Known rows, with every step that occurs:
rataf > defar > fotol > bariz: [-2.23  0.82  0.45  2.63 -0.98 -0.78 -4.83 -0.19 -4.13 -2.91 -0.87  0.91
  2.34  2.90 -2.92  0.43 -1.29  0.47 -2.97 -3.51 -3.46  0.40  1.14 -0.88
 -0.46  0.45 -0.06 -2.40  4.24]
fotol > bariz > kesiz > defar: [-5.62  1.11 -1.12  1.64  0.40 -0.48 -2.32  5.02 -5.34 -0.16  3.64  5.53
 -0.41  2.00 -1.16 -1.35  2.31  1.11 -1.44 -3.53  0.14  0.87  2.65  3.77
 -6.32  0.83  0.50 -5.64  2.53]
gaba > defar > fotol > bariz > kesiz: [-0.88  0.01  0.89 -1.29 -2.13 -1.12 -3.00  0.16 -1.76  0.13 -2.52 -0.52
 -3.52  3.21 -3.32 -1.66 -0.66 -2.19 -0.72 -3.10 -3.19  1.80  1.86 -1.80
 -4.54  1.71 -0.07  0.33  4.87]
gopiz > gaba > defar: [ 0.20 -1.07  0.26 -1.32 -1.22  1.81  3.24  2.18 -1.10 -2.77 -4.19  2.76
 -3.02  2.07 -1.87  0.67 -1.04  0.72  0.17 -1.68 -0.46  0.89 -0.22  1.77
 -0.90 -4.09 -2.46  3.34  1.97]
bariz > kesiz > defar: [-3.39  3.59 -2.06  1.70 -1.59  1.45 -1.48  1.71 -7.37  0.36  1.20  4.01
  1.15 -0.60 -1.71 -0.38  2.33  0.24  0.73 -1.20 -0.66 -0.50  2.27  4.17
 -4.48 -0.31  0.30 -0.33  4.61]
mafe > defar: [-5.42  0.56 -0.99 -1.45 -0.99 -1.37  1.20 -0.05 -4.06  0.33 -1.76  5.13
  1.32  1.33 -1.41  2.47  1.91 -1.85 -1.13 -3.17  1.45 -0.01  1.65  0.29
 -5.55  0.79  0.32  0.70 -0.02]
sefe > bariz > kesiz: [-0.40  3.53 -2.47  1.53 -0.09  0.18 -5.52  3.27 -4.00  0.85  6.13  3.65
 -5.21 -0.59  0.61  0.45  3.01 -0.66 -2.17 -2.01  1.55 -0.43 -3.81  4.62
 -3.58  0.65 -1.40 -1.70  1.52]
segel > bariz: [ 2.80  1.48 -1.56  2.70 -3.15  2.48 -1.61  4.88 -4.64  0.03  3.57  2.66
 -1.01  3.35 -0.23  0.82 -0.01 -2.55 -0.27 -1.66  3.78 -1.33  1.46  1.80
 -2.18 -2.71 -2.30 -1.67  1.42]
gaba > gopiz > mafe: [-1.19 -0.10  0.15  0.32 -0.10 -1.88 -2.70  0.32 -1.19  3.10 -2.71  2.07
 -0.47 -0.03  2.30  0.28  0.18  0.87  0.58 -2.56  0.33 -0.70  0.26  4.83
 -0.66 -2.92  0.23 -0.47 -0.33]
visel > defar > kesiz: [-3.46  2.63  0.73  0.39  0.23 -1.87 -2.03 -1.57 -3.49 -3.35  0.91  5.04
  2.85  2.04 -6.12  2.88 -1.24 -4.13  0.15 -2.00 -2.08 -3.65 -2.31  0.27
 -1.16 -0.09  3.15  1.29  4.69]
gaba > gopiz > mafe > defar > kesiz: [-3.25  1.08 -1.40 -0.95 -0.50 -2.72 -2.02  0.03 -1.90  3.47 -3.20  5.06
  0.30  0.01  1.13  1.86  0.03 -0.70 -0.47 -3.60  0.28 -1.51  0.08  4.76
 -1.56 -1.13  1.84  1.14 -1.14]
fotol > bariz > kesiz > defar > visel: [-4.50  1.88 -0.57  1.15  0.50  0.16 -2.14  4.64 -5.50  0.20  2.75  6.13
 -2.78  2.12 -0.60 -2.34  2.44  0.85 -1.17 -3.74 -0.84  0.76  2.52  4.68
 -5.58  1.73  0.06 -4.63  2.11]
sefe > bariz > kesiz > defar > mafe: [-1.14  4.52 -2.58  1.21 -1.37  0.06 -5.82  2.16 -5.23  1.35  3.75  7.01
 -3.62 -1.86 -0.17  2.26  2.35 -1.18 -1.64 -1.68  2.65 -0.34 -4.64  5.49
 -3.68  2.71 -1.32 -1.37  0.87]
kesiz > bariz > fotol > defar > visel > gopiz: [-2.75  1.60  2.93  1.91  0.86 -1.39 -1.52  1.28 -3.30 -0.66  0.50  3.15
 -1.06  1.18 -0.20 -0.01  0.14 -0.04 -1.42 -3.96 -1.72 -0.25  1.71  1.53
 -5.05  2.74 -0.57 -2.55  3.45]
visel > gopiz > gaba > defar > fotol: [-0.72  3.00  1.76 -0.83 -0.92 -0.10  2.25  1.36 -4.96 -3.77 -5.08  0.91
  0.14 -1.12 -2.25  0.54  1.83  1.16 -2.19 -3.59 -1.21 -0.55  1.83 -1.22
 -1.25 -2.77 -2.96  2.54  0.94]
visel > gopiz: [-2.50  3.25  1.42  1.15  0.01 -1.21 -0.06  0.33 -5.82 -2.39 -0.63  0.96
  2.96 -1.23 -0.88  0.54  2.90  1.01 -1.59 -3.10  0.64 -1.35  1.48 -1.42
 -2.50 -1.63 -1.13 -1.55  0.37]
visel > gopiz > mafe > defar > kesiz > bariz: [-3.65  2.89 -0.97  0.10 -0.45 -3.27 -2.28  1.99 -5.96 -1.19 -2.24  6.49
  4.01 -2.61 -0.74  3.68  3.30 -2.40 -1.94 -5.05  0.49 -3.74 -0.43  0.47
 -3.32  1.94 -1.66 -1.53 -3.31]
defar > gaba > gopiz > mafe: [ 1.45 -0.39  1.47  2.19  0.15 -0.77  1.50  3.05 -1.71  1.22 -5.59  4.28
  1.25 -1.25  1.31 -0.24 -3.61  2.57  3.09 -2.93  0.21 -1.86  1.26  5.61
 -1.07 -4.04  0.95  1.57  2.55]
rataf > bariz > fotol > defar: [-0.39  2.47 -0.55  3.05 -1.11 -1.71 -4.98  1.97 -2.39  0.03  5.10  1.04
  1.86  0.51 -1.52 -0.63  3.12 -0.79 -1.93 -3.08 -0.71  0.86  2.00 -1.72
 -4.52  2.47  2.25 -0.90  4.23]
segel > bariz > kesiz > defar > fotol: [ 2.07  4.43 -2.77  2.84 -4.46  3.32 -2.65  5.50 -8.20  0.57  2.75  3.41
 -0.83  1.66 -1.59  0.02  1.24 -2.66 -0.57 -1.77  1.71 -1.50  3.60  3.62
 -3.45 -1.09 -2.26  0.02  3.85]
bariz > fotol > defar > visel > gopiz: [-3.12  4.06  1.54  0.60  0.89 -0.32  0.88 -2.24 -4.12 -2.32 -1.16  1.71
  0.66 -1.00 -2.54 -2.12  2.74 -0.31 -0.51 -0.54 -2.05  0.61  3.89 -0.47
 -4.82 -1.45  1.36  3.39  5.27]
mafe > defar > visel: [-3.31  1.97  0.18 -2.24 -0.90 -0.10  1.42 -0.90 -4.16  1.10 -3.57  6.28
 -3.80  1.41 -0.29  0.64  2.07 -2.51 -0.58 -3.70 -0.41 -0.35  1.28  2.19
 -3.81  2.83 -0.43  2.87 -0.76]
bariz > kesiz: [-1.44  2.82 -1.84  1.50 -0.16  1.50 -2.45  2.26 -5.43  0.35  3.70  1.65
 -0.45 -0.33  0.48 -1.88  3.35  0.93  0.78 -1.57 -2.60 -0.83  1.01  3.94
 -3.08 -2.19 -0.13  0.49  4.23]
segel > bariz > fotol > defar > gaba > gopiz > mafe: [ 1.80  2.07 -1.48  2.61 -1.80  1.25  0.31  4.57 -4.69  0.04  0.27  4.23
  1.46  1.13 -1.27  0.15  0.14 -2.40 -0.42 -0.53  2.34 -1.40  4.82  3.35
 -4.18 -4.13  0.22  1.60  4.22]
fotol > defar > visel > gopiz: [-2.11  2.07  2.11  0.96  1.58  1.11  3.75 -4.37 -6.56 -1.93 -3.22  5.02
 -1.01  1.23 -2.29  0.07  2.54 -1.70 -1.83 -1.18 -1.89  0.15  2.97  2.41
 -1.48  0.27  0.46  2.68  2.45]
bariz > fotol: [-2.28  3.12  0.52  0.93 -0.64 -1.01 -2.91  1.03 -1.15 -1.63  1.89 -1.35
  1.61 -1.05 -1.11 -2.10  0.99  1.13  1.58 -0.87 -0.02  0.58  1.46 -2.18
 -5.28 -3.14  0.28  0.70  4.75]
kesiz > bariz > fotol: [-2.09  0.55  2.07  2.13 -0.42 -1.76 -4.38  3.50 -0.81 -0.05  2.83  0.90
 -0.69  1.43  0.86 -0.09 -1.40  0.94  0.33 -4.12 -0.29 -0.13 -0.11  0.61
 -5.51  1.46 -1.26 -4.41  3.25]

Rows:
[ 0.96 -0.33  0.28 -1.77 -1.69  1.79  1.82  1.40 -0.90 -2.15 -5.05  5.16
 -2.11  0.56 -0.85  1.85 -1.16  0.53  1.05 -1.40 -0.80  0.78 -2.64  2.68
  0.29 -3.18 -2.63  4.56  0.73]	gopiz > gaba > defar > mafe
[-3.60  0.26 -0.14 -0.41 -0.68 -1.08  4.00  1.85 -4.27 -0.27 -4.62  6.94
  2.28  0.18 -1.56  2.02 -0.73 -0.64  0.43 -3.59  1.39 -1.01  2.41  1.86
 -5.54 -0.18  1.20  2.35  1.62]	mafe > defar > gaba
[-2.12  3.66  0.87 -0.47 -0.25 -0.90  1.71  2.64 -4.17 -3.79 -2.75  3.09
  0.66 -0.84 -2.28  1.01  0.92  1.01 -2.53 -4.14 -1.12 -1.59  0.71 -0.58
 -2.26 -1.58 -1.18  1.26  1.30]	visel > gopiz > gaba > defar > kesiz > bariz > fotol
[-1.75  4.10 -0.90  2.46 -1.00 -1.63 -5.69  2.10 -1.02 -1.06  5.05  3.33
  0.56  1.25 -1.55  1.23 -3.49 -0.67  0.85 -4.36 -0.67 -2.40 -4.18 -0.26
 -2.26  1.55  1.46 -1.44  3.00]	defar > kesiz > bariz > fotol
[ 1.35  0.15  1.07 -1.43 -2.13  1.74  1.61  1.78 -1.16 -2.91 -5.22  0.52
 -3.63  1.33 -2.42  0.16 -1.64  0.81  0.32 -2.45 -1.85  1.11 -0.16  0.35
 -0.43 -3.52 -3.56  4.77  2.73]	gopiz > gaba > defar > fotol
[-3.98  2.70  1.50  0.75  0.38 -2.76 -3.29 -0.05 -2.79 -2.93  1.74  5.00
  2.44  2.15 -5.59  2.83 -1.89 -3.86 -0.32 -3.17 -2.73 -3.78 -2.11  0.53
 -2.78  1.59  3.11 -0.35  5.31]	visel > defar > kesiz > bariz > fotol
[-5.88  3.09 -1.95 -0.68 -1.15 -2.52 -1.66  1.20 -3.20  0.08  0.93  6.92
  1.30  1.39 -2.28  3.29 -0.69 -2.63 -1.40 -4.98  0.43 -1.70 -0.92  0.01
 -5.60  3.40  2.10  0.51  0.89]	mafe > defar > kesiz > bariz > fotol
[-1.29 -1.06 -1.78 -0.08 -1.25 -1.78 -0.94  2.72 -3.13  0.24 -5.00  7.65
  3.12 -2.54 -0.30  3.11  0.80 -2.93  2.23 -2.85  1.17 -2.67 -0.21  3.19
 -3.84 -0.41 -1.85  1.37 -2.13]	gopiz > mafe > defar > gaba
[-2.48  0.69  0.09 -1.14 -0.95 -2.52 -2.45 -0.09 -2.06  3.62 -4.92  2.73
 -0.44 -0.32  1.39  1.01  0.48 -0.23 -0.44 -3.71 -0.41 -0.55  1.47  3.96
 -1.98 -1.21  0.11  1.47 -0.63]	gaba > gopiz > mafe > defar > fotol
[-2.86  0.04  2.77  2.57  0.99 -1.77 -0.49  2.23 -1.90  0.35 -0.19  3.07
  0.38  1.73  0.00  0.28 -2.53  1.41 -0.54 -3.88 -1.03  0.05  2.23  3.03
 -5.53  0.64  1.28 -2.56  5.31]	kesiz > bariz > fotol > defar > gaba > gopiz
[ 1.77  3.79  1.81  0.04 -0.25  0.38 -1.78 -0.23 -4.51 -0.51 -3.73  3.86
 -4.32 -1.72  1.54 -1.46  3.16 -1.32  0.83 -3.26 -2.00 -2.30 -0.49  2.58
  0.39  1.25 -3.48  1.68 -2.23]	defar > visel > gopiz > mafe
[ 1.71 -0.01  1.02 -1.90 -1.02  2.66  3.37  1.56 -1.15 -2.30 -5.50  3.46
 -6.50  2.12 -1.07 -0.58 -0.84  0.30  0.61 -2.07 -1.71  0.70 -0.40  3.11
  0.34 -2.75 -3.02  4.87  1.44]	gopiz > gaba > defar > visel
[-3.52  3.39  0.44 -2.71 -0.45  0.07  3.52  0.18 -5.70 -0.51 -5.21  6.96
 -3.12  0.00 -0.53  1.00  3.34 -1.35 -2.04 -4.39 -0.74 -1.02  2.19  2.33
 -3.22  1.73 -1.52  3.84 -1.88]	mafe > defar > visel > gopiz > gaba
[-1.09  0.67 -1.42 -0.96 -2.31 -1.07 -1.53 -2.13 -0.75 -0.63 -1.11  2.86
 -1.10  3.58 -4.14  1.23 -2.99 -3.87  0.51 -1.75 -0.72 -0.41 -2.19 -2.12
 -2.13  0.95  2.70  1.56  3.67]	gaba > defar > kesiz
[-1.88  3.92  0.98  0.69 -2.46  0.08 -0.33 -0.89 -6.75 -0.61 -5.85  6.39
 -0.69 -1.16 -2.16  1.06  0.83 -1.80  0.84 -2.28  1.60 -1.09  1.55  2.20
 -2.49  2.92 -2.07 -0.25 -0.63]	kesiz > defar > visel > gopiz > mafe
[-3.58  0.88 -0.53  2.61  0.79 -0.34  0.35 -2.42 -4.34 -1.83  1.94  6.30
  2.47  3.00 -3.71  3.24 -1.91 -2.35 -1.41 -2.23 -0.65 -0.78 -1.03  1.74
 -2.00  0.91  2.58  0.02  3.85]	fotol > defar > kesiz > bariz
[-3.95  3.37  0.59 -2.41 -0.51 -0.80  2.31 -0.95 -5.79  0.24 -4.36  6.49
 -2.51  0.27 -0.56  0.77  3.42 -2.18 -1.87 -4.31 -0.57 -1.02  2.34  1.46
 -4.08  2.94 -0.57  2.63 -1.55]	mafe > defar > visel > gopiz
[-0.67  1.90  2.52  1.31 -1.46 -0.97 -5.67  2.21 -2.09 -1.17  0.56 -1.89
 -1.76  1.28 -1.32 -1.78 -0.73  1.17 -0.02 -4.85 -1.54  1.32  0.62 -2.27
 -2.97  0.14 -2.76 -1.81  2.54]	defar > fotol > bariz
[-2.54  2.14 -0.11  0.07 -0.20 -2.60  0.54  2.07 -6.30 -1.53 -5.06  5.92
  4.88 -3.80 -0.80  2.63  3.56 -1.30 -0.94 -3.88  0.83 -3.23  1.71  0.77
 -3.64 -0.42 -1.71  0.12 -2.45]	visel > gopiz > mafe > defar > gaba
[ 0.27  3.47 -2.42  3.37 -2.74 -0.20 -5.95  4.22 -5.49  1.83  5.38  3.32
  0.41  0.27 -0.51 -0.23  3.61 -0.59 -1.46 -4.14 -0.79 -0.36  1.04  2.19
 -3.49  4.44  0.99 -2.55  2.99]	rataf > bariz > kesiz > defar
[-3.30  0.57 -0.89 -0.53 -0.38 -3.04 -2.64  1.04 -1.68  3.88 -2.86  5.58
 -0.40  0.70  1.68  2.30 -0.57 -0.71 -0.90 -4.59  0.19 -1.62 -0.31  5.30
 -1.93  0.27  1.54 -0.40 -1.21]	gaba > gopiz > mafe > defar > kesiz > bariz
[-3.56  2.26 -0.51 -0.37 -0.41 -2.73 -0.82  1.18 -6.24 -1.27 -3.55  4.97
  4.38 -3.25 -0.64  2.78  4.85 -1.96 -1.64 -3.70  0.88 -2.75  1.31  0.00
 -3.71  0.03 -2.11 -0.63 -3.18]	visel > gopiz > mafe > defar
[-2.28  0.18  0.54  1.20  0.35  0.51  0.60 -4.55 -4.50 -0.82 -1.69  7.28
  3.90  0.04 -1.70  3.32  0.60 -1.71  0.18  0.26 -0.39  0.92 -1.07  2.47
 -1.40 -0.51  0.98  2.62  2.34]	fotol > defar > mafe
[-2.10  3.21  1.37  1.37 -4.14 -0.12 -2.69 -1.00 -5.16 -0.96 -4.01  1.08
  1.63 -0.06 -4.26  1.41 -2.08 -0.49  1.30 -2.30  1.75  0.89  1.53 -1.63
 -3.62  1.30 -1.99 -0.04  3.41]	kesiz > defar > fotol
[-3.90  3.41 -0.74 -0.49 -0.31 -2.82 -2.52  2.92 -7.11 -0.98 -2.64  4.62
  3.28 -3.57 -0.74  1.21  5.71 -1.41 -2.45 -4.89 -1.12 -2.47  2.23  0.59
 -4.50  0.96 -2.42 -0.84 -2.34]	visel > gopiz > mafe > defar > fotol > bariz > kesiz
[-0.32  0.95 -0.51 -0.91 -1.28  0.86  1.22  3.10 -0.34 -3.02 -2.18  3.73
 -2.69  1.85 -2.52  1.05 -2.57  0.29 -0.02 -2.91 -1.32 -0.22 -1.88  1.44
 -1.24 -2.46 -1.06  3.42  2.81]	gopiz > gaba > defar > kesiz > bariz > fotol
[-2.31 -0.44  2.15  2.56  0.80 -2.12 -1.59  2.78 -1.69  0.56 -0.91  3.98
  0.89  0.66  0.23  0.82 -2.11  0.55 -0.03 -3.74 -1.04 -0.62  1.75  3.64
 -5.28  0.79  0.49 -2.49  4.03]	kesiz > bariz > fotol > defar > gaba > gopiz > mafe
[-3.31  0.07  2.11  2.41  0.47 -1.52 -2.25  1.72 -2.03 -0.54  1.98  2.39
  0.50  1.94 -0.60  0.71 -0.81  0.03 -0.76 -3.34 -0.73  0.39  1.09  1.18
 -5.87  1.57 -0.14 -3.49  4.29]	kesiz > bariz > fotol > defar
[-5.48  3.07 -2.70 -1.09 -1.32 -1.63 -0.31 -0.43 -3.91 -0.30  0.15  6.85
  1.88  1.27 -2.80  3.27 -0.07 -2.78 -1.00 -3.80  0.99 -1.65 -1.07 -0.11
 -3.95  1.65  2.26  2.19  0.21]	mafe > defar > kesiz
[ 0.80  2.59 -1.63  2.58 -2.20  1.90 -0.30  3.46 -5.10 -1.12  3.25  2.62
  1.18  2.32 -2.20  0.06  1.22 -2.93 -1.18 -0.07  2.86 -0.46  4.31  0.85
 -4.78 -3.26 -0.20  0.58  4.63]	segel > bariz > fotol > defar
